What can hang from each mark
q_473: q_420
q_703: q_168 q_623
q_487: q_799
q_168: q_11 q_473 q_712 q_842 q_850
q_660: q_385 q_487
q_712: q_168 q_799
q_385: q_662
q_842: q_168
q_420: q_473

Each row was made from one small tree. The marks that hang from a mark follow it in brackets, in the order of their numbers. Every link used is in the known rows. Write each row's tree.
Known rows
q_842[q_168[q_473[q_420] q_850]]: [ -4.4   8.1  25.6 -20.2   3.5 -17.5  20.9  -5.7   4.0  17.4   1.4   5.7
   3.4   7.2   5.4  -9.9  -7.9 -15.8 -16.6  26.2 -11.9  -1.0  18.3 -16.4
   3.7]
q_703[q_168[q_712] q_623]: [  1.7  -3.2   5.3   5.3  -8.0   6.3   7.3   2.5  10.7  16.7  20.7   4.1
 -12.7 -21.5   1.9 -25.5  13.8  32.2  -3.1   9.2  12.2  14.2  12.8  -8.6
  -2.8]
q_487[q_799]: [ -6.2  -9.6   8.1   9.5   1.3  -4.6 -13.6  -8.6   8.9   1.0  -2.7  -3.2
  -0.6   6.6  -1.8  -8.9   2.9  13.7   6.4 -12.8  -3.1  13.4   4.7   7.0
  -8.4]
q_842[q_168[q_712]]: [ -7.6  10.0  10.1  -3.6   3.2   2.4   6.7   1.0  18.5   6.2  -0.2   2.2
   7.2   0.3   5.9  -7.5  -9.9   8.9 -11.4  33.3   1.8  -6.2   4.4  -9.5
   3.1]
q_703[q_168[q_11 q_473 q_850] q_623]: [  5.8 -15.8  24.0 -21.3 -16.0  10.1  19.3   4.4  18.2  20.7  25.3   8.6
 -12.8 -22.2  10.0 -22.2  24.1  33.9 -15.9   8.1  14.3  18.8  25.4 -16.6
  -7.5]
q_420[q_473]: [  0.1   0.5  -0.4 -11.5   6.8  -4.0   1.5  -1.6 -12.1   4.2  -2.9   2.4
  -3.5  -2.3  -5.3   1.6   8.2  -1.6   0.8 -10.3   5.2  15.0   5.8  -3.4
   3.5]
q_842[q_168[q_11 q_712[q_799] q_850]]: [  3.1   9.1  41.6 -31.2 -17.3  11.5  15.1  13.1  21.7  21.3   3.0   1.6
   9.5   4.7   6.1 -15.1  10.6  45.6 -12.1  28.7   2.8  -5.7  22.4  -9.3
  -6.9]
q_703[q_168[q_11]]: [ 14.9 -11.0  -1.4  -7.4  -7.3  17.9   3.5   0.4   1.9   4.6  18.8   4.1
   1.8 -10.7   7.8 -16.6  14.8  20.7 -10.4   2.2   7.8  21.1   8.6 -11.0
 -16.2]
q_660[q_487[q_799]]: [ -9.3  -6.9   7.7  14.6   0.3   0.0  -8.2  -5.8   2.7  -0.4   0.5  -9.4
   9.9   7.7 -10.4 -13.1  -4.3  23.4   9.0 -23.4   1.3  14.1  10.1  16.8
   1.2]
q_712[q_168 q_799]: [ 38.5  10.6  14.7 -14.3  -8.8  -3.0 -15.6   7.5   9.7  -0.1 -15.2  -2.3
  -4.6  -1.1 -13.3 -23.3  19.5  35.4   3.1 -10.9  -1.0   5.6   9.8   3.6
 -18.0]
q_712[q_799]: [  9.3   3.2  17.3  -6.7 -11.3  -1.6  -7.3   2.3   1.0   1.0  -6.6  -5.6
  -3.5   2.6  -5.3 -14.1  11.2  22.0   5.9  -7.9  -1.0   3.2   4.4   7.1
  -8.0]
q_385[q_662]: [ 2.8 -5.2  2.1 -4.7 -5.6  0.2 -9.0 -0.6 16.9  7.0 -6.5 -7.2  6.4  6.7
  0.2 -9.2  9.5 10.8  0.7 -7.8 -3.8  3.8 -1.2 -1.7  5.0]
q_473[q_420]: [  8.2   4.2  -0.9  -0.7   0.2  -9.5   7.5  -1.7 -14.2  11.9   5.0   1.9
   1.4   2.5   3.4 -10.0   1.7 -18.3  -1.3   1.3 -12.3   2.4   4.3  -0.7
   0.1]
q_842[q_168[q_11 q_473 q_712[q_799]]]: [  5.0  -2.1  41.4 -22.8 -18.9   5.4   7.3   3.5  36.6  14.8   1.1   2.2
   6.1   1.7  14.0 -33.5   7.8  47.1 -16.9  46.4   3.8   4.1  18.6 -12.6
  -3.0]
q_712[q_168]: [ 28.6   7.7  -1.5  -9.5   2.2  -1.7  -9.9   5.0  10.9   0.2  -7.1   6.2
  -1.0  -6.6  -7.7  -8.6   6.1  12.6  -3.0  -5.8  -1.0   4.1   5.7  -3.7
 -11.4]
q_703[q_168[q_11 q_473] q_623]: [ 13.9 -21.9  11.5 -11.1 -14.3  14.0  10.6  -0.5  17.8  10.6  26.7   8.2
 -14.0 -24.8  13.0 -34.3  26.3  32.4 -13.9  13.3  15.0  24.4  16.2 -13.2
 -11.5]
q_712[q_168[q_11 q_473 q_850] q_799]: [ 37.1  -2.0  42.9 -36.3 -21.1  -1.3  -0.1  15.0  30.2  18.8  -4.0   4.8
  -2.1  -4.2  -2.1 -20.5  24.0  51.5  -8.9   4.6   2.7   5.0  30.3 -13.3
  -9.9]
q_168[q_11 q_473]: [  5.1 -15.4  15.3 -13.4 -11.5   5.6   6.2   1.2  19.1   7.4   7.1   5.3
   2.0  -4.3  14.5  -5.5   7.7   9.9 -10.9  20.4   2.7   5.9  10.0 -11.8
   3.4]
q_660[q_385 q_487]: [  6.3   4.0  -2.6   7.0 -10.9   9.5   6.9   4.4  -5.8  -3.7  -8.3  -9.2
  18.4  -4.4 -13.3 -16.5  -6.5  26.9   3.8 -14.8   0.8  -3.6   4.4  11.7
   9.8]
q_168[q_11 q_473 q_850]: [ -0.6 -10.8  25.5 -24.7 -13.0   1.1  15.9   7.6  19.5  16.9   9.3   5.3
   1.7  -0.3   9.9   2.3   3.8  15.1 -11.6  16.2   4.2  -1.6  19.5 -17.4
   7.6]
q_712[q_168[q_11 q_842 q_850] q_799]: [ 30.4   4.7  30.1 -33.4 -27.6   8.0  -6.3  22.2  22.6  18.0   4.6   1.2
   3.7  -8.0  -0.7 -22.6  38.0  54.7 -11.2   3.3  -5.6   5.3  29.4  -8.6
  -8.7]
q_842[q_168[q_11 q_473 q_712]]: [ -1.3  -4.4  25.2 -17.7  -6.5   6.5  13.5   1.0  35.9  13.1   9.4   8.6
   8.0  -2.5  19.3 -16.6  -3.4  22.8 -22.7  52.4   2.3   1.9  14.3 -20.1
   4.8]

Which tree is each row?
[ -0.4  15.1  52.3 -24.5 -12.2 -19.7  16.7   2.7  21.0  32.1  -4.9   0.1
   1.5  11.0   5.0 -27.4   0.1  23.1 -10.1  34.4 -10.4  -5.5  30.0 -12.4
   9.4]	q_842[q_168[q_473[q_420] q_712[q_799] q_850]]
[ -4.4   3.9  49.2 -16.5 -29.7 -23.9   9.2   9.7  23.7  45.0   4.4  -1.9
   0.2   3.6   8.0 -29.0  14.6  31.5  -7.3  26.4 -15.5  -4.2  37.9 -13.7
  30.7]	q_168[q_473[q_420] q_712[q_799] q_842 q_850]
[  0.1   2.7  54.0 -33.1 -20.5   2.7  13.3   8.8  37.7  22.7   0.7   3.0
   5.0   4.2  11.2 -19.1   6.9  49.0 -16.2  40.3   5.5  -3.4  30.4 -17.5
   1.7]	q_842[q_168[q_11 q_473 q_712[q_799] q_850]]
[  2.8 -11.1  18.3   0.8 -10.7   0.1   8.6  -0.5  28.0  20.7  17.6   5.4
 -17.0 -20.4   5.8 -31.7  10.8  35.6  -7.4  23.0  18.2  15.0  17.9 -15.9
   5.2]	q_703[q_168[q_473 q_712] q_623]
[  8.9   5.9  30.0 -18.8 -16.1  14.4   4.7   5.8  20.4  10.0   2.5   0.9
   8.0   0.2  10.1 -26.1  10.3  42.4 -12.3  33.5   2.1   0.6  13.0  -5.3
 -10.3]	q_842[q_168[q_11 q_712[q_799]]]
[ 20.0   5.2  40.9 -26.6 -24.5 -15.9 -11.5  15.0  36.2  18.2 -10.5  -0.1
  -2.1  -5.3  -6.3 -24.2  25.9  48.2 -10.5   9.7  -3.5   3.8  32.0 -10.4
   6.8]	q_712[q_168[q_473 q_842 q_850] q_799]
[ 37.9   5.5  27.7 -34.2 -17.3   8.1  -2.6  18.9  13.5  12.6  -1.5   2.3
   0.6  -3.5  -6.1 -15.3  27.5  47.3  -3.2  -9.4   0.2   1.3  24.0  -4.7
 -19.4]	q_712[q_168[q_11 q_850] q_799]
[ 30.8   9.3  38.4 -27.6 -21.8 -24.8  -5.7  10.5  21.6  29.5  -4.6   2.1
  -2.4  -1.8  -2.1 -34.2  25.7  31.4 -11.3   9.6 -18.0   6.0  35.7 -14.5
   7.6]	q_712[q_168[q_473[q_420] q_842 q_850] q_799]
[ 10.8  -8.3  41.1 -16.0 -35.0  -7.3   2.9   8.3  26.9  39.6  14.0   1.1
   3.0  -4.7  21.1 -43.3  24.6  38.4 -13.8  42.7 -15.9   7.5  30.4 -12.5
  19.9]	q_168[q_11 q_473[q_420] q_712[q_799] q_842]
[ 36.0  -6.5  31.4 -25.6 -28.3   1.2 -15.1  12.4  38.5  12.2   1.3   3.0
  -0.1 -14.5   7.7 -38.4  36.4  53.3 -17.4  20.7  -5.1  15.7  27.2 -12.0
  -4.2]	q_712[q_168[q_11 q_473 q_842] q_799]
[ 45.8   1.3  40.6 -38.4 -20.1  -8.8   6.1  10.7  13.2  29.2   2.4   9.0
  -1.3  -2.3   1.9 -32.5  25.3  36.8 -10.9   5.5  -8.9   8.0  33.1 -14.5
  -9.7]	q_712[q_168[q_11 q_473[q_420] q_850] q_799]
[  5.4  -8.2  52.8 -25.7 -28.7  -1.9  10.9  14.4  34.5  33.3   2.2   1.8
  -0.8   1.8   8.8 -17.0  12.3  51.4  -4.4  24.9   6.5  -5.4  31.5 -15.3
  12.1]	q_168[q_11 q_473 q_712[q_799] q_850]
[ -5.1  -8.2  52.8 -24.8 -38.1  -1.8   5.2  18.1  41.1  37.7   8.6  -1.8
   3.6  -3.7  15.4 -22.5  22.4  57.0 -13.5  35.8  -1.5  -2.0  37.8 -17.5
  23.5]	q_168[q_11 q_473 q_712[q_799] q_842 q_850]
[-10.5   3.5  22.2  -9.1   0.7  -7.2   6.3  -3.0  35.1   8.3  -3.8   4.5
   4.2   1.8   7.9 -13.2 -12.7  10.8 -15.2  43.1   3.4  -4.2  11.9 -15.9
   9.7]	q_842[q_168[q_473 q_712]]
[  3.4 -14.8  29.4 -18.2 -13.4   3.7  13.2   7.8  33.6  31.0  19.3   9.1
  -0.2  -8.6  13.3 -15.8   9.5  38.5 -15.1  28.0  14.5   9.5  29.9 -29.3
  11.0]	q_703[q_168[q_11 q_473 q_712 q_850]]
[ 36.3   0.9  19.3 -20.8 -25.2   9.8 -14.5  16.2  20.4   8.6   1.9   1.4
   2.8 -14.2   2.6 -32.8  37.6  51.2 -14.5   5.6  -8.8  14.1  19.1  -2.1
 -12.6]	q_712[q_168[q_11 q_842] q_799]
[-15.4   6.4  33.7 -18.3  -1.1  -9.3  15.2   3.5  34.0  18.4   0.1   4.4
   4.0   5.1   6.0  -4.9 -14.8  15.5 -15.4  39.7   6.0 -12.6  20.8 -20.6
  14.4]	q_842[q_168[q_473 q_712 q_850]]
[-10.2   5.4  25.9 -21.4   4.9  -9.0  14.6  -2.2  22.0   5.0  -5.0   3.4
   3.4   5.4   2.9   2.2  -8.6   3.4 -15.8  24.9   1.8  -5.8  15.0 -15.6
   2.0]	q_842[q_168[q_473 q_850]]
[  5.1  -2.1  20.2  -3.2  -7.9 -18.6  10.0  -2.2  15.7  30.6   6.2   5.6
  -1.2   2.5  11.4 -19.4  -5.7  -1.4  -5.4  27.9  -7.5  -2.2  16.2 -15.3
  21.4]	q_168[q_473[q_420] q_712]
[ -8.1   0.5  23.7 -10.8 -14.3 -20.5  11.3   3.6   9.9  30.1   9.0   1.7
   1.1   1.2   9.3 -10.9   6.7  -4.1 -13.3  22.4 -17.1  -1.4  26.5 -15.5
  26.9]	q_168[q_473[q_420] q_842 q_850]
[ -2.0  -4.2  14.5  -3.7 -11.9 -18.1   2.4  -2.0   9.5  19.7   8.7   0.9
   1.5  -2.4  13.5 -20.6   6.6  -8.2 -12.6  24.5 -15.9   8.4  15.4 -11.2
  20.0]	q_168[q_473[q_420] q_842]
[ 18.8  -7.8  23.9 -29.3 -19.6  -0.7  -1.1  15.1  38.6  21.7   9.7   9.8
   3.2 -13.3   9.9 -13.2  25.7  34.7 -22.4  23.3  -3.2   3.8  29.7 -21.5
  10.6]	q_712[q_168[q_11 q_473 q_842 q_850]]
[ -4.4  -2.9  21.9 -16.7 -13.1  10.0  17.5  15.4  16.3  27.3  15.3   6.5
   6.2   0.9  10.2   1.6   5.0  22.0  -7.2  17.7   4.8 -10.6  18.6 -15.0
  12.1]	q_168[q_11 q_712 q_850]
[  1.6 -11.3  41.2 -16.7 -37.0   0.4  -2.7  10.8  40.8  26.0  10.3  -1.6
   2.6  -6.0  18.2 -34.0  23.5  52.9 -13.6  39.7  -2.5   7.3  27.3 -13.4
  20.2]	q_168[q_11 q_473 q_712[q_799] q_842]
[ 19.1  11.7  25.7 -22.5 -19.1  -6.4 -11.7  17.6  20.3  15.2  -6.6  -2.6
   0.4  -5.1  -9.8 -21.5  27.9  44.3  -6.7  -5.1  -7.8   1.6  26.3  -2.8
  -3.4]	q_712[q_168[q_842 q_850] q_799]
[ -4.7  -8.4   9.5  -7.1 -21.6  13.1   2.7  12.9  21.6  23.6  19.6   2.3
   7.3 -11.4  20.1 -13.1  14.7  30.3 -14.5  32.9  -2.6   0.8  15.6 -12.5
  18.1]	q_168[q_11 q_712 q_842]
[ 28.3   0.9  29.4 -15.2 -21.7 -13.7 -20.1   8.0  36.4   8.7 -10.2  -1.8
  -3.6  -9.6  -3.0 -34.4  25.7  47.3  -9.6  11.9  -7.6  11.2  22.3  -7.7
   2.3]	q_712[q_168[q_473 q_842] q_799]
